What can hang from each mark
J541: J722 J780
J236: J287 J780
J587: J780
J722: J49 J541
J150: J287 J723
J723: J49 J150 J587
J49: J287 J722 J723
J287: J236 J587
J673: J287

Every row comes from one small tree of marks. The marks that hang from a mark follow it in brackets, in the order of their numbers. Every link used is in the known rows. Which tree was each row made from?
Known rows
J287(J236): [  4.6  -7.9   8.5  17.7   4.5 -10.2  14.3   1.4  -4.8  14.1 -40.3 -23.4
  12.4 -12.0  36.0  10.1  -3.4 -29.7  -5.7   0.2  -8.6  -1.8  13.9  -3.7
  -6.8   0.9]
J722(J49(J287(J236) J723)): [-18.6   2.8   5.0  15.8  17.7  -8.3   8.9   5.0   4.3  13.1   3.9 -12.6
   2.8  -9.8  20.8   0.8   7.9  -2.9  -6.9   4.1  -8.9  18.5  16.4  14.1
   8.8  17.6]
J722(J49(J287(J236) J723(J150)) J541(J780)): [-25.2   4.2  -5.5   7.2  22.0  -7.2  11.5  21.7   2.3  34.7  18.6 -21.7
   1.7  -8.9  -0.6 -33.1   8.6   1.7   3.1   8.7  -9.0  13.9  15.2   7.3
   4.5  10.6]
J722(J49 J541(J780)): [-21.2  -9.5 -25.4  29.0  28.5   9.9  25.6   4.6 -10.7  64.7 -20.5 -25.2
  24.0 -29.2   0.1  -4.4  10.8 -40.4 -19.6 -17.3 -52.5  -3.4   6.0   6.6
  -9.6   4.9]
J49(J287(J236(J780) J587) J723(J150)): [ -4.8 -11.2  23.1   5.5   3.3 -23.4  -3.5  29.9  18.3 -29.9   7.9  -5.6
  -5.0  10.5  44.0 -10.0  11.5  10.7  15.3  32.9  34.6  13.9   3.8 -11.5
  14.1   7.5]
J236(J287): [ -0.2 -10.6   4.7  34.8   5.9  11.9  24.1   1.2  -8.6  10.3 -30.2 -27.3
  11.8  -7.6  34.1  27.6   0.3 -30.6  -2.9  -0.5  -8.5   7.4  14.8 -12.3
   2.6   0.3]
J150(J287(J236) J723(J49(J722) J587(J780))): [ 15.3 -19.3  16.7   9.5 -23.2  -5.8   8.1  26.0   4.8 -21.0   7.6   2.9
 -12.1   9.0  26.9  20.9   2.8  36.3 -25.9  32.3  21.1  -9.4   5.5  11.7
 -12.2  19.2]
J723(J49 J150(J287(J236(J780)))): [ 27.7 -25.7  12.2  14.5  -8.0  -3.2  14.2  19.5  -7.3 -30.7  -8.1 -13.3
  -3.9  19.6  40.3  -1.8  -7.7   7.4  -6.0  36.1  20.8   2.9  14.6 -16.8
  12.4  -9.9]
J49(J287 J723(J150 J587)): [-12.3   1.2  12.0   1.0 -11.5  -9.7  26.5  21.8   9.4  -3.7  22.8 -40.1
   2.2   0.8  16.6   3.7  -1.4  18.1 -11.5  26.5  11.6  21.0   6.5  -3.2
   1.1  13.4]
J723(J49(J287(J236) J722) J587(J780)): [ -5.0  -6.3  13.4  -1.8 -14.4 -13.8  10.9  33.2  17.4   6.5   9.9  19.6
   2.7  -4.8  22.3  10.9   1.1  23.2 -19.3  18.1   3.1  -4.4   9.0   8.5
  -8.8  34.4]
J723(J49(J722(J541)) J150 J587(J780)): [-11.4 -12.0 -10.1   0.9  -9.5   8.2  19.8  36.6   0.9  32.2  15.4 -12.9
  15.5  -8.7   8.0  15.5  -2.1  25.8 -42.8  14.9   0.1 -10.9   4.5   4.5
 -23.3  25.4]
J673(J287(J236)): [ 13.0 -13.2  18.0  22.3   2.7 -13.9  13.9  -2.2   0.7   0.6 -26.3 -26.3
  -8.6 -21.2  51.4   7.7  -4.3 -30.1  -2.1   1.6 -15.1   5.6   9.7 -11.4
  -4.5   6.7]
J49(J287(J587) J722(J541)): [-17.5  -5.3  -2.8  20.8   8.7  -1.1  11.6  -0.6  14.5  35.5   9.4 -15.1
   8.8 -15.9  24.9  -7.8   9.9 -16.8  -5.6 -20.2 -27.6   0.4   2.2   5.8
  -8.5  26.6]
J150(J287(J587(J780))): [ 27.1 -22.4   6.4  26.1   3.4 -16.2  16.4  17.3   0.7 -13.2 -15.3 -10.3
  11.3  -3.0  30.1  20.2  -3.0 -21.9 -13.2  23.0   0.6  -3.0  10.6 -14.2
   3.3   7.9]
J150(J287(J236) J723(J49 J587(J780))): [ 21.9 -23.4  23.9   9.2 -21.6 -12.7  16.2  24.4  -0.4 -36.3   0.3  -0.9
 -12.6  11.5  24.0  15.0  -4.8  27.2 -15.6  43.3  27.3  -3.7   5.5  -2.8
   1.8   5.2]
J541(J722(J49(J723(J150(J287) J587))) J780): [-16.7  -5.7 -14.8  10.0  18.6   9.4  27.1  28.3 -16.7  14.1  15.7 -43.1
  13.0  -3.8  -1.9  -2.4   3.8  10.1 -23.1  10.3 -10.1   5.9   1.0  13.8
   0.6   6.1]
J723(J587): [ -4.9 -10.4   2.2  15.0  -3.9  -5.7  30.3   7.4  -1.0  13.0 -23.3 -31.4
  16.9 -18.0  26.8  23.1  -0.2 -17.6 -22.7   3.5 -16.7  -0.6  -0.1  -1.0
 -11.0   5.9]
J150(J287(J236) J723(J587(J780))): [ 22.2 -18.5  27.4  11.7 -16.6 -24.5  13.1  22.3   6.6 -33.7 -13.0 -11.4
  -1.7   6.3  24.9  15.7   1.9  10.9  -9.6  38.6  23.5  -4.2   8.9  -8.8
   1.3  -4.6]
J722(J49): [ -6.2  -7.9 -15.6  31.2  20.9  12.3  26.8  -0.4  -8.6  32.7 -25.6 -30.2
  18.8 -20.9  21.0  25.7   2.1 -26.8 -29.4  -8.5 -33.5   9.2  10.5   8.1
  -2.0   7.6]
J150(J287(J236(J780)) J723(J49)): [ 19.8 -30.0  22.2  23.7 -12.3   1.1   9.6   6.3  -3.2 -32.8 -12.5  -6.9
 -13.4  19.9  38.8   4.1   6.7   5.4  -1.1  30.3  15.9   0.6   5.4 -11.1
   9.0  -8.3]
J236(J287 J780): [ -2.5 -19.6   8.6  36.7   6.9  10.6  15.9  10.4  -1.9   2.2 -33.8 -10.4
  18.7  -2.3  39.6  27.1  15.8 -32.5  -0.7   8.6  -4.8   1.9   9.0 -23.5
   7.2  -7.5]
J150(J287(J236 J587(J780)) J723(J49(J722(J541)))): [ 10.7 -25.1  11.8  17.3  -4.6  -3.5  -4.4  16.5   3.2  -8.8  13.0   8.6
 -15.8   6.2  28.9   0.0   6.5  21.1 -12.3  15.8  18.7 -13.7   5.1  10.7
  -8.8  22.7]
J722(J49(J287(J236(J780)) J723(J587)) J541): [-42.2 -10.0  12.1   4.9  16.1 -16.4   2.4  18.9  16.9   8.0  19.2   8.6
  14.1 -12.9  13.6 -15.9  28.7   8.0  -7.3   6.5  -6.0   4.9   0.3   6.9
   7.9   9.3]
J236(J287(J587) J780): [ -3.5 -25.7  11.1  35.8  12.8   3.4   9.6  14.4   3.0 -15.1 -26.9  -1.1
  10.5  -3.6  52.8  26.1  17.5 -26.2   5.3   9.5   6.0   2.1  -2.2 -19.3
  11.6  -0.7]

Which tree is each row?
[-19.1   1.0   5.1   2.7  31.5  -8.5  -3.8  40.1   4.6  -3.5  18.6  -3.2
   8.0  -1.2  16.5   0.7   0.8  18.8  -3.8  16.0  23.2  12.8  12.8   4.8
  16.6  22.2] | J541(J722(J49(J287(J236 J587(J780)) J723(J150))))
[-21.5  -7.5   3.9  19.6  30.2   3.5   5.9  12.6   4.1  15.5 -18.0   1.5
  24.7  -6.5  21.2  -5.3  12.3 -20.3   0.4 -13.1 -22.7   4.2  10.1  -6.2
  19.2  -0.2] | J541(J722(J49(J287(J236(J780)))))
[ -2.2  -1.7  18.5   4.1   3.9 -22.1   4.6  19.7  10.7 -20.6  12.6 -22.1
 -12.2   4.8  39.4  -9.7  -1.5  11.3  10.9  24.4  30.2  19.1   9.0   0.0
   8.9  15.5] | J49(J287(J236 J587) J723(J150))
[ 16.9  -9.7  11.6   8.0   1.1 -20.5  -8.2  35.4   6.7 -20.4  11.0 -10.1
  -3.6   8.1  38.0  12.5   4.4  22.4 -14.3  35.1  37.9  -2.7  15.7   7.9
  -7.6  22.4] | J49(J722 J723(J150(J287(J236 J587(J780)))))
[-34.1   4.4  -4.4   0.0  -5.9  -2.9  20.3  29.1  13.2  43.4  35.2 -30.8
   7.7  -9.3  -3.2 -21.1  15.9  15.3 -11.2   6.3 -13.8   2.3   1.0  10.1
 -20.2  26.2] | J49(J287 J722(J541(J780)) J723(J150 J587))
[ 29.9 -16.6   7.2  12.5  -7.1  -1.9  21.5   9.1 -14.8 -21.4  -4.8 -31.2
  -9.8  14.0  36.8  -1.1 -23.4   8.8  -8.8  28.2  17.8   8.0  20.6  -5.4
   7.8  -1.2] | J723(J49 J150(J287(J236)))
[ -9.8  -4.1 -18.9  21.5  26.0  18.3  22.9  19.4 -23.0  26.6   5.2 -47.5
  14.5  -0.6  -1.4  -2.8   1.3  -6.3 -17.4   5.0 -16.0   8.4  13.1   8.0
   2.9   4.1] | J541(J722(J49(J723(J150(J287)))) J780)
[-10.3  -8.1  -3.2   2.9   4.4  -3.5   8.0  25.3   8.5  24.2  21.5  -2.2
 -14.6  -1.7  24.4 -34.4  -1.9  13.2   7.0   2.9  -1.8  -1.7   2.9  10.4
  -7.5  28.7] | J723(J49(J287(J236 J587) J722(J541(J780))) J150)
[ 29.6 -23.1  24.2  20.8  -2.6 -22.9   2.3  17.6   6.1 -38.0 -17.0  -6.4
  -8.8   8.6  38.4  13.5   1.0  -0.4   2.0  33.8  27.9  -2.2   7.8  -9.5
   7.3   1.2] | J150(J287(J236 J587(J780)) J723)
[  9.4 -21.8  23.7  23.2   2.5 -15.4   5.9   7.9   9.4  -9.0 -29.8  -9.5
  -2.2 -15.5  55.6   7.2   9.9 -31.0   1.1  10.3 -11.0  -0.1   3.3 -23.4
   0.7  -1.2] | J673(J287(J236(J780)))
[-34.8   0.3 -20.9  24.5  34.1  19.6  18.4  13.1 -19.7  57.6 -16.2 -30.9
  25.0 -21.6  -1.5   8.3  15.0 -29.7 -19.4 -18.7 -37.6   0.3   3.1  17.2
 -11.0  16.9] | J541(J722(J49(J723)) J780)
[-13.2  -7.1  -8.1   6.5  -6.3  -2.0  19.9  24.6  -1.4  27.9  26.0 -40.5
   7.2  -4.9   3.0 -13.9  13.2  12.3 -21.5  12.3  -8.6  -8.2   3.6  13.6
 -24.1  16.5] | J49(J722(J541(J780)) J723(J150(J287) J587))
[-38.1   1.9   3.5   7.2  -5.4  -3.2  15.9   8.1  14.2  38.5  29.2 -21.5
  12.5 -15.3   6.7  -5.6  20.3   5.8 -19.4  -9.2 -20.2   0.3   1.3  15.7
 -18.4  31.3] | J49(J287 J722(J541) J723(J587))
[ -9.6  -9.1 -16.3  15.2  -0.3  23.6  21.3   8.5 -10.2  44.7   6.3 -35.8
   7.9  -6.6  17.5   4.6  -6.9   5.2 -31.7  -5.9 -15.1  -2.8  10.4   8.9
 -20.6  19.4] | J723(J49(J722(J541)) J150)
[ -3.5  -4.1  -2.4  10.1   4.1  -7.3   4.6  18.2  -6.0  28.2   9.4 -32.4
   2.5   0.6  12.7 -26.1   9.6   0.1  -4.3   9.8  -0.7  -8.7  18.2  11.0
 -19.1  10.7] | J49(J722(J541(J780)) J723(J150(J287(J236))))
[  0.9 -10.6  -6.2   2.8 -14.5   7.8  22.0  41.8   2.0  15.6   6.7 -14.3
   9.8  -5.0  19.5  32.3  -6.8  29.2 -45.2  26.6   7.9  -4.5   5.4   6.1
 -20.0  27.9] | J723(J49(J722) J150 J587(J780))
[ 13.2 -13.0  10.7   5.0 -14.2 -14.6  21.7  37.2   0.6 -19.0  14.4 -30.7
  10.4   5.6  13.1  19.6  -2.6  19.2 -26.6  48.1  25.7   5.1  12.2  -8.8
  -2.6   7.2] | J49(J723(J150(J287) J587(J780)))
[ 17.8 -20.4  23.1  17.8   7.3 -28.1   1.4  21.0  11.8 -16.0 -19.1   1.4
  -8.5 -22.3  55.7  15.6  -0.4 -21.4  -1.6  19.2   4.8   0.7   4.0 -16.1
  -0.9  17.0] | J673(J287(J236 J587(J780)))
[ -4.3  -7.7  20.9   2.1 -23.3  -7.7   8.4  31.5  20.2  -5.5  15.8  11.6
 -12.9   3.8  20.3  13.9   6.3  38.9 -15.2  26.7  16.1   0.2   3.1   9.2
  -8.7  30.7] | J150(J723(J49(J287(J236) J722) J587(J780)))
[  2.8 -22.1  15.7  19.4  11.4 -18.5   0.4  15.8   7.3 -11.7 -36.6   2.8
   9.6  -8.1  54.0   9.1  12.9 -25.2   3.8   9.6   6.7  -7.2  -3.0 -10.3
   1.5  -0.4] | J287(J236(J780) J587)
[-23.6   0.7 -17.5  25.4  29.3  16.0  28.3  10.8  -7.2  52.5 -12.6 -22.2
  22.9 -18.2  -3.0  -6.8   4.1 -33.4  -5.9 -22.4 -51.0   7.6   7.6   0.7
   6.7  11.7] | J541(J722(J49(J287)) J780)
[-12.4 -15.9  23.3   6.8 -22.1  -0.9   7.0  21.7  22.8 -14.1  12.1  11.1
 -14.1   9.4  34.5   4.6  18.8  35.0  -7.5  19.8  10.3   1.2  -7.7   7.4
  -2.6  18.8] | J150(J723(J49(J287(J236(J780)) J722) J587))
[-11.0 -17.1   8.4   4.3   3.1  -2.3  -2.4  24.3  16.1  -0.3  22.0   9.9
  -7.3   6.6  38.9 -22.0   7.9  22.2   1.1   8.8  12.6  -0.7   0.7  -0.6
   2.8  20.2] | J723(J49(J287(J236(J780) J587) J722(J541)) J150)
[-23.7   5.2  -2.8  12.0  -0.4   7.0  13.6  10.4   7.9  40.1  28.7 -40.2
   9.1  -2.6   7.7 -10.0   7.7   7.6 -14.6  -1.9  -8.4   9.0  15.9   5.1
 -13.4  22.5] | J49(J287 J722(J541) J723(J150))
[-31.4  -1.2 -14.0  22.0   9.7   7.5  11.8   9.4  -4.1  72.3  -5.3 -28.3
  19.2 -22.2   3.2  -3.6  25.4 -27.1 -17.3 -17.0 -35.8 -13.3   4.0  16.7
 -34.7  25.9] | J49(J722(J541(J780)) J723)
[  1.4 -19.4  25.8  17.2 -12.6  -1.6   9.9  10.5  11.6 -18.1  -4.6   3.0
 -14.0  14.6  32.1  -3.2   9.8   7.6   8.7  24.1  11.5   9.6   2.8 -12.9
  12.1   2.5] | J150(J723(J49(J287(J236(J780)))))
[-18.4 -21.5  17.1  14.7  -2.8   1.2  -6.7  13.0  20.9  -2.1  17.0  15.5
 -17.4   6.4  36.1 -15.5  22.4  19.0   5.8   3.8   8.3  -3.3  -8.4   4.7
  -0.4  21.3] | J150(J723(J49(J287(J236(J780) J587) J722(J541))))
[-33.4   1.6  -4.6  15.0  24.9  -9.4   9.8  10.9   2.3  44.6   8.5  -7.5
   7.6 -18.8  -0.6 -29.7  18.0 -16.3   3.3  -5.1 -26.9   6.0  12.2  13.3
   0.5  17.0] | J722(J49(J287(J236) J723) J541(J780))
[-19.7  -9.6  29.3   2.2  -6.8 -27.1   4.9  24.2  19.3 -15.5   2.7   3.2
   7.8  -1.3  30.1  -3.1  22.7   4.3   5.1  23.4  13.0   4.7   0.1  -7.0
   4.1   8.5] | J49(J287(J236(J780)) J723(J587))
